What can hang from each mark
k56: k454 k595 k725
k876: k92
k667: k91
k451: k92
k188: k91 k454 k743
k725: k56 k743
k743: k92 k725
k91: k188 k667
k454: k92
k92: k454 k876
k595: k56

Every row comes from one small tree of marks. Brackets hold a mark, then the marks that hang from it, in the order of their numbers. Every link used is in the known rows. Which tree was each row made from?
Known rows
(k56 k595): -6.8; 7.7; -13.7; 15.2; -27.2; -15.2; -19.9; -15.3; 11.7; 14.6; 8.2; 24.4; -4.4; 5.9; 3.1; 13.2; -14.2; -1.8; -21.3; -9.4; 12.1; -19.7; 8.9; 1.1; -10.8; 14.2
(k725 (k56 k595)): -9.7; 13.8; 3.6; 7.6; -30.3; -24.3; -7.6; -1.3; 15.1; 12.3; 1.2; 16.7; -9.4; 12.5; 20.8; 6.2; -27.9; 0.2; -22.5; -8.5; 27.4; -14.0; 11.2; 1.8; -0.3; 1.4
(k725 (k56 (k454 k92) k595)): -8.7; 5.8; 11.0; 2.4; -8.1; -34.5; -5.0; -4.7; 1.7; 17.8; 12.9; 6.2; -13.5; 2.7; -0.4; -30.4; -14.6; 15.7; -14.8; -4.7; 27.8; -22.1; 15.1; -0.2; 18.7; 5.7
(k56 k595 k725): -6.1; 20.4; -14.5; 25.6; -23.7; -3.7; -19.7; -21.4; 14.4; 12.1; 8.2; 33.0; -3.3; -13.2; 10.0; 9.1; -12.2; 13.8; -25.0; -5.9; -6.8; -13.0; 9.4; -10.3; -16.1; 8.8
(k725 (k56 k454) k743): 3.2; -1.7; 0.9; 4.7; -12.5; -43.5; 4.2; 3.1; -14.0; 28.4; 5.3; -12.9; -17.2; 24.2; 22.5; -11.6; -19.5; 9.9; -24.6; 16.5; 22.2; 17.5; 2.1; 18.2; 13.6; 14.5
(k188 (k91 k667) k454 (k743 k92)): 21.7; -33.1; 30.0; -10.3; 19.2; 30.4; -2.8; 4.3; -0.2; -31.4; -11.2; -10.6; -0.1; -13.6; -15.0; 5.1; 20.1; -16.3; 18.9; -0.1; -10.2; 12.1; -8.9; 12.9; -11.7; -24.1
(k91 (k188 k743) k667): -2.7; -15.5; -25.4; 5.9; 2.0; -10.8; -6.7; -2.8; 0.1; -0.5; -2.8; 8.6; 17.2; 19.1; 21.2; 24.6; 10.4; -45.4; 7.1; 16.2; -6.2; -1.4; -1.2; -25.5; -6.5; -5.8
(k743 k92 k725): -5.4; 9.2; -12.6; 11.4; -12.8; 23.6; -27.3; -15.0; 19.7; -9.8; 7.7; 0.1; 11.6; -34.5; -5.2; 27.5; 8.6; 3.9; 11.2; -25.8; -23.5; -16.0; -2.4; 11.1; -9.9; 3.8
(k667 (k91 (k188 (k454 k92) (k743 k725)))): -0.2; -13.0; 0.7; -6.9; 58.7; 6.4; 1.7; 6.9; -11.2; -3.1; -6.2; -13.0; -0.9; -19.6; -10.4; 15.1; 41.5; -10.4; 17.4; -7.8; -5.5; -10.6; -1.6; -8.8; 20.8; -17.5
(k91 k188 k667): -7.1; -1.1; -30.6; 17.0; -9.9; -26.3; -26.7; -10.3; 13.1; 6.7; -3.4; 5.3; 18.9; 8.8; 13.3; 15.8; 19.0; -50.1; -2.8; 14.1; -10.0; -12.3; -3.9; -32.0; 1.9; 3.8
(k451 (k92 k876)): 9.0; 11.7; -11.2; -4.3; -13.1; 0.3; 0.3; -2.1; 16.3; -11.6; 1.0; 3.4; 27.2; 15.8; -8.5; 14.8; -7.2; -16.8; 3.9; -3.8; -1.2; -32.7; -8.1; 24.1; -13.6; 23.2
(k56 k725): 1.3; 26.4; -18.7; 24.9; -10.6; 1.6; -16.9; -10.5; 17.7; 1.1; -0.4; 12.4; 5.2; -11.2; 10.1; 15.7; 0.9; 3.7; -8.5; 0.1; -21.6; -13.7; 3.8; 2.8; -12.7; 14.8
(k595 (k56 (k454 (k92 k876)) (k725 k743))): -9.4; 34.1; -17.8; -6.0; -1.2; -14.1; 23.6; -11.7; -15.1; 15.9; 8.9; -0.9; -3.2; 4.0; -16.5; -38.8; -33.0; 38.8; -8.0; 20.2; -2.6; 1.7; -1.0; -9.5; 2.6; 26.9
(k725 k743): 10.4; 8.8; -23.3; 14.3; -21.8; -23.2; -7.5; -9.5; -5.0; 17.8; 4.7; 9.4; -4.7; 22.5; 8.5; 10.9; -9.1; -5.5; -13.0; 2.2; 6.5; 5.0; 0.0; 13.9; -6.4; 18.4
(k725 (k56 k454 k595) k743): -3.8; -5.2; 3.5; 4.3; -24.9; -46.5; 2.1; -6.8; -18.1; 36.1; 13.0; 9.4; -26.3; 27.1; 25.4; -16.3; -32.6; 21.5; -41.8; 7.5; 35.7; 15.8; 8.1; 5.2; 9.6; 6.3
(k188 k91 (k454 (k92 k876)) (k743 k725)): 8.3; -12.2; 35.8; -27.4; 40.6; 49.7; 22.8; 13.0; -7.9; -22.3; -24.6; -7.9; -18.1; -15.4; -39.9; -1.8; 9.9; -2.7; 36.5; -4.0; -11.7; -5.0; -3.1; 14.2; -9.0; -6.8
(k188 k743): 6.6; -0.1; -10.9; 4.3; -4.5; 4.3; 3.6; 1.8; 0.9; -2.6; 1.2; 7.1; 3.9; 12.8; 11.2; 30.5; -9.6; -9.8; 5.4; 0.6; 1.0; -5.4; 2.8; 21.3; -18.9; 11.2
(k667 (k91 (k188 (k454 (k92 k876)) (k743 (k725 k56))))): -9.1; -1.0; 21.0; -21.9; 53.2; 13.5; 31.3; 24.8; -10.5; -10.4; -16.2; -28.8; -1.9; -2.8; -0.4; -7.8; 22.9; -4.2; 15.8; 3.3; 6.9; -8.6; -2.3; -8.2; 24.7; -24.2
(k91 (k188 (k743 (k92 k454 k876) k725)) k667): -14.1; -15.7; -9.8; -12.4; -3.1; 24.3; 9.6; 11.2; 3.0; -14.0; 2.7; -7.1; 32.1; -1.0; -0.8; 6.0; 13.4; -12.9; 21.3; 3.5; -21.7; 22.3; -9.1; -25.1; -0.9; -9.7
(k188 (k91 k667) k454 (k743 (k92 k876) (k725 k56))): 2.8; -25.3; 57.9; -30.4; 17.7; 59.8; 19.6; 16.5; 2.3; -39.8; -26.6; -20.2; -3.0; -13.7; -5.1; -5.3; 6.7; -5.2; 28.3; 3.2; -11.9; 22.9; -8.8; 5.9; -9.8; -36.0
(k188 (k91 k667) (k743 k92 k725)): 9.4; -17.6; 13.0; -3.0; 9.8; 50.6; -7.2; -16.3; 5.3; -33.0; -14.6; 6.2; 11.2; -26.8; 1.4; 22.3; 17.7; -8.6; 30.7; -10.1; -20.5; 6.6; -6.5; -8.2; -17.2; -23.4
(k725 (k56 (k454 k92))): -2.2; 11.2; 7.5; 0.3; 4.0; -32.5; -1.3; 5.1; 3.9; 9.2; 4.1; -17.5; -5.4; 2.6; -2.2; -19.0; -0.1; 4.2; 0.8; 3.2; 16.2; -21.9; 7.6; 11.6; 21.4; 12.0
(k91 (k188 (k454 (k92 k876)) (k743 (k725 k56))) k667): -13.4; -15.4; 21.4; -28.3; 25.0; 19.4; 17.5; 19.7; 2.4; -12.1; -18.7; -8.2; 5.4; 6.7; 1.9; -11.1; 16.9; -34.8; 34.5; 10.7; -12.4; 7.7; 1.0; -24.2; 8.9; -32.8
(k876 k92): 13.4; 23.6; -9.2; 15.6; -13.8; -18.2; -25.3; 4.6; 24.4; -3.6; 1.4; 6.1; 9.1; 5.3; -13.3; 12.1; -3.3; -9.6; 6.9; -6.8; 8.7; -25.1; 0.6; 26.7; 0.2; 17.0

Write each row's tree
-7.9; -21.8; -1.6; -5.1; 27.8; 12.0; -6.8; 13.1; -2.8; 7.2; -8.6; 2.5; -14.9; -9.5; -1.9; 40.1; 9.9; -27.9; 12.1; -6.3; -21.5; 11.6; -0.9; -1.8; -3.4; -11.9 => (k91 (k188 k454 (k743 k725)))
2.0; 17.3; 3.2; -5.1; -30.9; -18.6; 23.2; 26.7; 1.2; 2.9; 7.5; -22.1; 10.5; 25.9; 3.3; -26.4; -26.4; 27.8; -11.7; -2.9; 21.4; 23.7; -4.5; 19.5; 13.2; 8.3 => (k725 k56 (k743 (k92 k454 k876)))
2.3; -19.7; -4.8; 1.8; 40.4; -13.3; 5.4; 16.2; -13.1; -0.4; -4.3; -21.6; -1.5; 5.0; 5.9; 22.9; 26.0; -16.9; -13.3; 9.1; 7.1; -4.0; -5.9; 3.9; 12.2; -5.5 => (k667 (k91 (k188 k454 k743)))
2.1; 11.3; 1.4; -6.0; -4.0; -28.7; 25.8; 6.8; -18.9; 15.2; 3.9; -17.6; -7.3; 30.2; -0.3; -43.2; -14.6; 19.3; -7.0; 17.7; 23.2; -1.9; 2.2; 8.5; 19.7; 17.6 => (k725 (k56 (k454 (k92 k876))) k743)
14.9; 22.0; -26.2; 25.9; -15.3; 1.8; -13.4; -16.8; 0.8; -1.0; 15.7; 10.4; 7.0; -17.7; 6.6; 0.9; -2.1; 23.3; -13.5; -10.4; -17.9; 7.7; -5.9; 2.2; -12.5; 1.2 => (k56 (k725 (k743 k92)))
-3.0; 12.1; 6.4; -4.0; -43.5; -22.2; 19.0; 15.1; -2.7; 11.7; 16.1; 0.0; 0.9; 25.4; 4.6; -34.0; -37.1; 39.9; -28.8; -10.3; 35.8; 23.2; 0.9; 5.7; 9.8; 3.1 => (k725 (k56 k595) (k743 (k92 k454 k876)))
12.2; -18.3; 25.4; -2.2; 8.4; 2.6; -18.7; -2.3; 10.2; -8.9; -20.8; -8.1; -11.5; -2.5; -16.7; 1.7; 21.9; -33.7; 4.0; 14.7; -7.4; 3.3; -3.6; 5.1; -2.0; -3.1 => (k188 (k91 k667) k454)
-1.6; -9.5; -8.6; 1.8; 15.3; -25.8; -24.6; -0.4; 12.3; 3.0; -1.9; -3.5; 8.0; 0.3; -17.2; -8.6; 36.5; -50.1; 15.4; 5.7; -13.9; -14.3; 0.6; -24.4; 14.8; -8.8 => (k91 (k188 (k454 k92)) k667)
-2.0; -7.5; 18.5; -23.1; 22.4; 41.7; 18.8; 11.3; -1.2; -12.9; -4.4; -2.7; -3.4; -7.0; -25.0; 0.5; 6.7; -2.1; 33.3; -5.6; -19.9; -4.6; 1.7; 24.6; -11.4; -1.9 => (k188 (k454 (k92 k876)) (k743 k725))
16.2; -15.3; 8.3; -2.0; 4.4; 15.9; 1.6; -5.7; -0.6; -18.4; -22.0; 7.8; 4.1; 11.0; 8.4; 16.5; 8.0; -26.3; 15.9; 15.1; 0.0; 1.3; -1.2; -4.4; -15.4; -5.1 => (k188 (k91 k667) k743)
1.9; 2.1; 0.5; 2.1; -13.7; -48.0; 3.1; -6.9; -18.6; 31.1; 15.7; 11.7; -23.6; 21.1; 7.5; -36.1; -22.2; 22.9; -23.9; -1.6; 37.7; 0.3; 13.0; -3.7; 22.3; 2.2 => (k725 (k56 (k454 k92) k595) k743)
0.6; 0.8; -11.9; 3.9; 25.8; -28.2; -19.2; 11.1; 9.5; 8.1; 1.1; -7.7; -5.6; -6.5; -31.0; 1.2; 23.1; -34.5; 7.8; -11.9; -1.8; -24.8; 0.8; -9.9; 16.4; -0.9 => (k91 (k188 (k454 k92)))
17.0; -32.6; 29.6; -12.2; 20.3; 17.7; 2.1; 5.8; -3.6; -17.7; -22.3; -3.2; -11.7; 6.8; -6.2; 8.4; 14.5; -29.5; 15.7; 16.6; -5.6; 16.6; -3.1; 10.4; -12.1; -12.5 => (k188 (k91 k667) k454 k743)
-17.6; -9.2; 7.3; -8.7; 34.2; 16.3; 28.6; 15.8; -22.4; -12.0; 1.2; -42.3; 11.6; -17.5; 18.7; 0.7; 14.5; 23.0; -8.9; 7.8; 9.7; -4.6; -12.3; -9.9; 22.2; -11.4 => (k667 (k91 (k188 (k743 (k92 k876) (k725 (k56 k454))))))
-21.7; 14.4; 11.9; -2.9; -30.7; 27.8; -0.2; -3.9; 16.7; -9.1; 7.6; 7.2; 3.3; -19.4; 5.9; -3.3; -20.1; 20.5; -8.4; -22.2; 3.8; -13.6; 2.2; -2.2; -9.8; -7.4 => (k743 (k92 k876) (k725 (k56 k595)))
-15.2; 19.4; 10.7; -5.1; -17.3; 33.4; 3.6; 6.0; 22.0; -17.9; -2.8; -13.8; 12.9; -16.0; 1.7; 5.7; -7.0; 9.0; 7.6; -16.6; -7.6; -14.1; -4.3; 9.8; -6.7; -1.5 => (k743 (k92 k876) (k725 k56))
-7.6; -2.6; 6.7; -2.1; -29.2; -16.3; 16.1; 1.0; -20.5; 14.3; 22.9; -6.8; -9.4; 14.0; 8.0; -36.3; -34.4; 37.2; -40.0; 1.0; 30.0; 8.3; -1.4; 3.9; 5.2; 5.6 => (k725 (k56 k454 k595) (k743 (k92 k876)))
-2.1; 12.3; -13.5; 9.3; -10.5; -11.8; 12.1; -20.8; -24.8; 18.6; 20.9; 20.5; -10.6; 2.7; -9.6; -47.7; -12.0; 43.1; -25.5; 11.6; 3.6; -2.0; 6.7; -12.3; -1.0; 17.8 => (k56 (k454 (k92 k876)) k595 (k725 k743))
-12.8; 10.9; 0.0; -4.4; -20.6; 24.7; -1.4; 9.3; 18.4; -7.2; 6.5; -16.6; 20.1; -16.8; -20.8; 0.2; 0.5; 19.1; 9.3; -14.8; -15.2; 1.9; -6.4; 16.7; -3.8; 19.5 => (k743 (k92 k454 k876) k725)
-12.0; -15.5; -19.7; 1.9; 3.8; 11.5; -13.2; -10.8; 2.0; 0.3; -9.3; 14.5; 12.0; -0.4; 23.8; 35.9; 18.2; -40.3; 18.4; 8.0; -23.8; 8.6; -0.1; -29.5; -8.2; -13.3 => (k91 (k188 (k743 k725)) k667)
18.5; -14.8; 8.4; 0.3; 6.6; 27.8; -5.2; -9.2; 2.7; -33.7; -8.6; 0.3; 12.4; -9.0; -1.2; 11.9; 13.7; -14.0; 19.3; 0.1; -3.2; -1.7; -5.9; -2.5; -16.1; -15.5 => (k188 (k91 k667) (k743 k92))
8.1; -7.4; 12.3; -4.1; 16.7; 35.3; 3.3; -3.5; -4.3; -12.5; -23.8; 9.5; -15.8; -12.9; 0.2; 40.6; -0.2; -5.1; 19.3; -6.2; -7.6; 1.3; -0.5; 7.1; -17.4; -2.4 => (k188 k91 (k743 k725))
3.9; 8.1; -19.1; 18.1; -5.5; -28.5; -9.9; -28.4; -24.0; 28.8; 23.4; 28.7; -17.4; -6.2; -2.8; -33.7; -8.0; 36.7; -27.1; 0.6; 3.9; 2.4; 9.7; -15.0; 7.6; 10.8 => (k56 (k454 k92) k595 (k725 k743))
12.6; 20.8; -21.0; 18.2; -20.3; -13.6; -6.7; -2.1; 1.4; 9.1; 16.5; 3.2; 7.8; -9.3; -1.3; -9.5; -7.1; 36.7; -14.5; -8.7; -11.9; 27.6; -3.6; 8.2; 1.9; 7.6 => (k56 (k725 (k743 (k92 k454))))
2.5; 10.5; 1.3; 5.8; -38.7; -36.4; -0.3; 8.9; 1.3; 17.7; 19.1; 7.5; -7.5; 17.3; 10.6; -19.7; -32.9; 33.8; -28.5; -20.8; 35.8; 28.7; 7.8; 4.1; 15.1; -6.3 => (k725 (k56 k595) (k743 (k92 k454)))
-13.5; 33.1; -13.1; 2.9; 7.0; -18.1; -4.2; -14.3; 7.4; 11.5; 6.2; -0.8; -0.9; -23.4; -16.7; -13.1; -19.0; 26.1; 0.5; 6.7; -9.4; -19.4; 4.9; -9.5; 5.5; 21.7 => (k595 (k56 (k454 k92) k725))
-10.9; -21.7; 4.4; -21.6; 27.6; 25.8; 7.7; 6.1; -3.4; -10.8; -10.4; -2.5; 10.4; -1.5; -15.5; -3.3; 27.5; -37.7; 36.3; 10.7; -27.7; 2.3; -2.3; -25.0; 0.3; -18.6 => (k91 (k188 (k454 (k92 k876)) (k743 k725)) k667)
5.6; 16.0; -22.8; 26.1; -27.8; -15.3; -10.9; -25.8; -6.3; 22.5; 11.6; 40.7; -12.9; 3.3; 17.2; -2.3; -21.0; 23.0; -34.5; -1.3; 0.1; 11.0; 8.0; -10.1; -12.5; 5.5 => (k56 k595 (k725 k743))
6.9; 9.1; -14.0; -0.5; -28.2; -8.8; 12.5; 11.8; -3.6; 4.2; 15.8; -14.6; 14.7; 16.4; -14.7; -18.6; -13.8; 24.4; -10.6; -4.8; 7.7; 17.4; -7.8; 20.4; 1.9; 23.3 => (k725 (k743 (k92 k454 k876)))
8.3; -34.2; 35.6; -16.3; 23.5; 39.8; -4.7; -1.9; -2.1; -14.8; -29.7; 3.7; -16.2; -9.7; -3.7; 22.0; 20.0; -25.8; 25.3; 10.1; -22.2; 25.0; -2.6; 4.7; -13.8; -21.1 => (k188 (k91 k667) k454 (k743 k725))
-6.3; -4.3; -21.5; 6.9; 31.6; 6.2; 1.6; -2.7; -8.9; 0.9; -6.3; -7.0; 8.7; -10.3; 24.2; 40.6; 24.5; -10.0; -0.9; 0.5; -1.6; -9.4; -4.1; -15.0; 8.2; -5.5 => (k667 (k91 (k188 (k743 k725))))
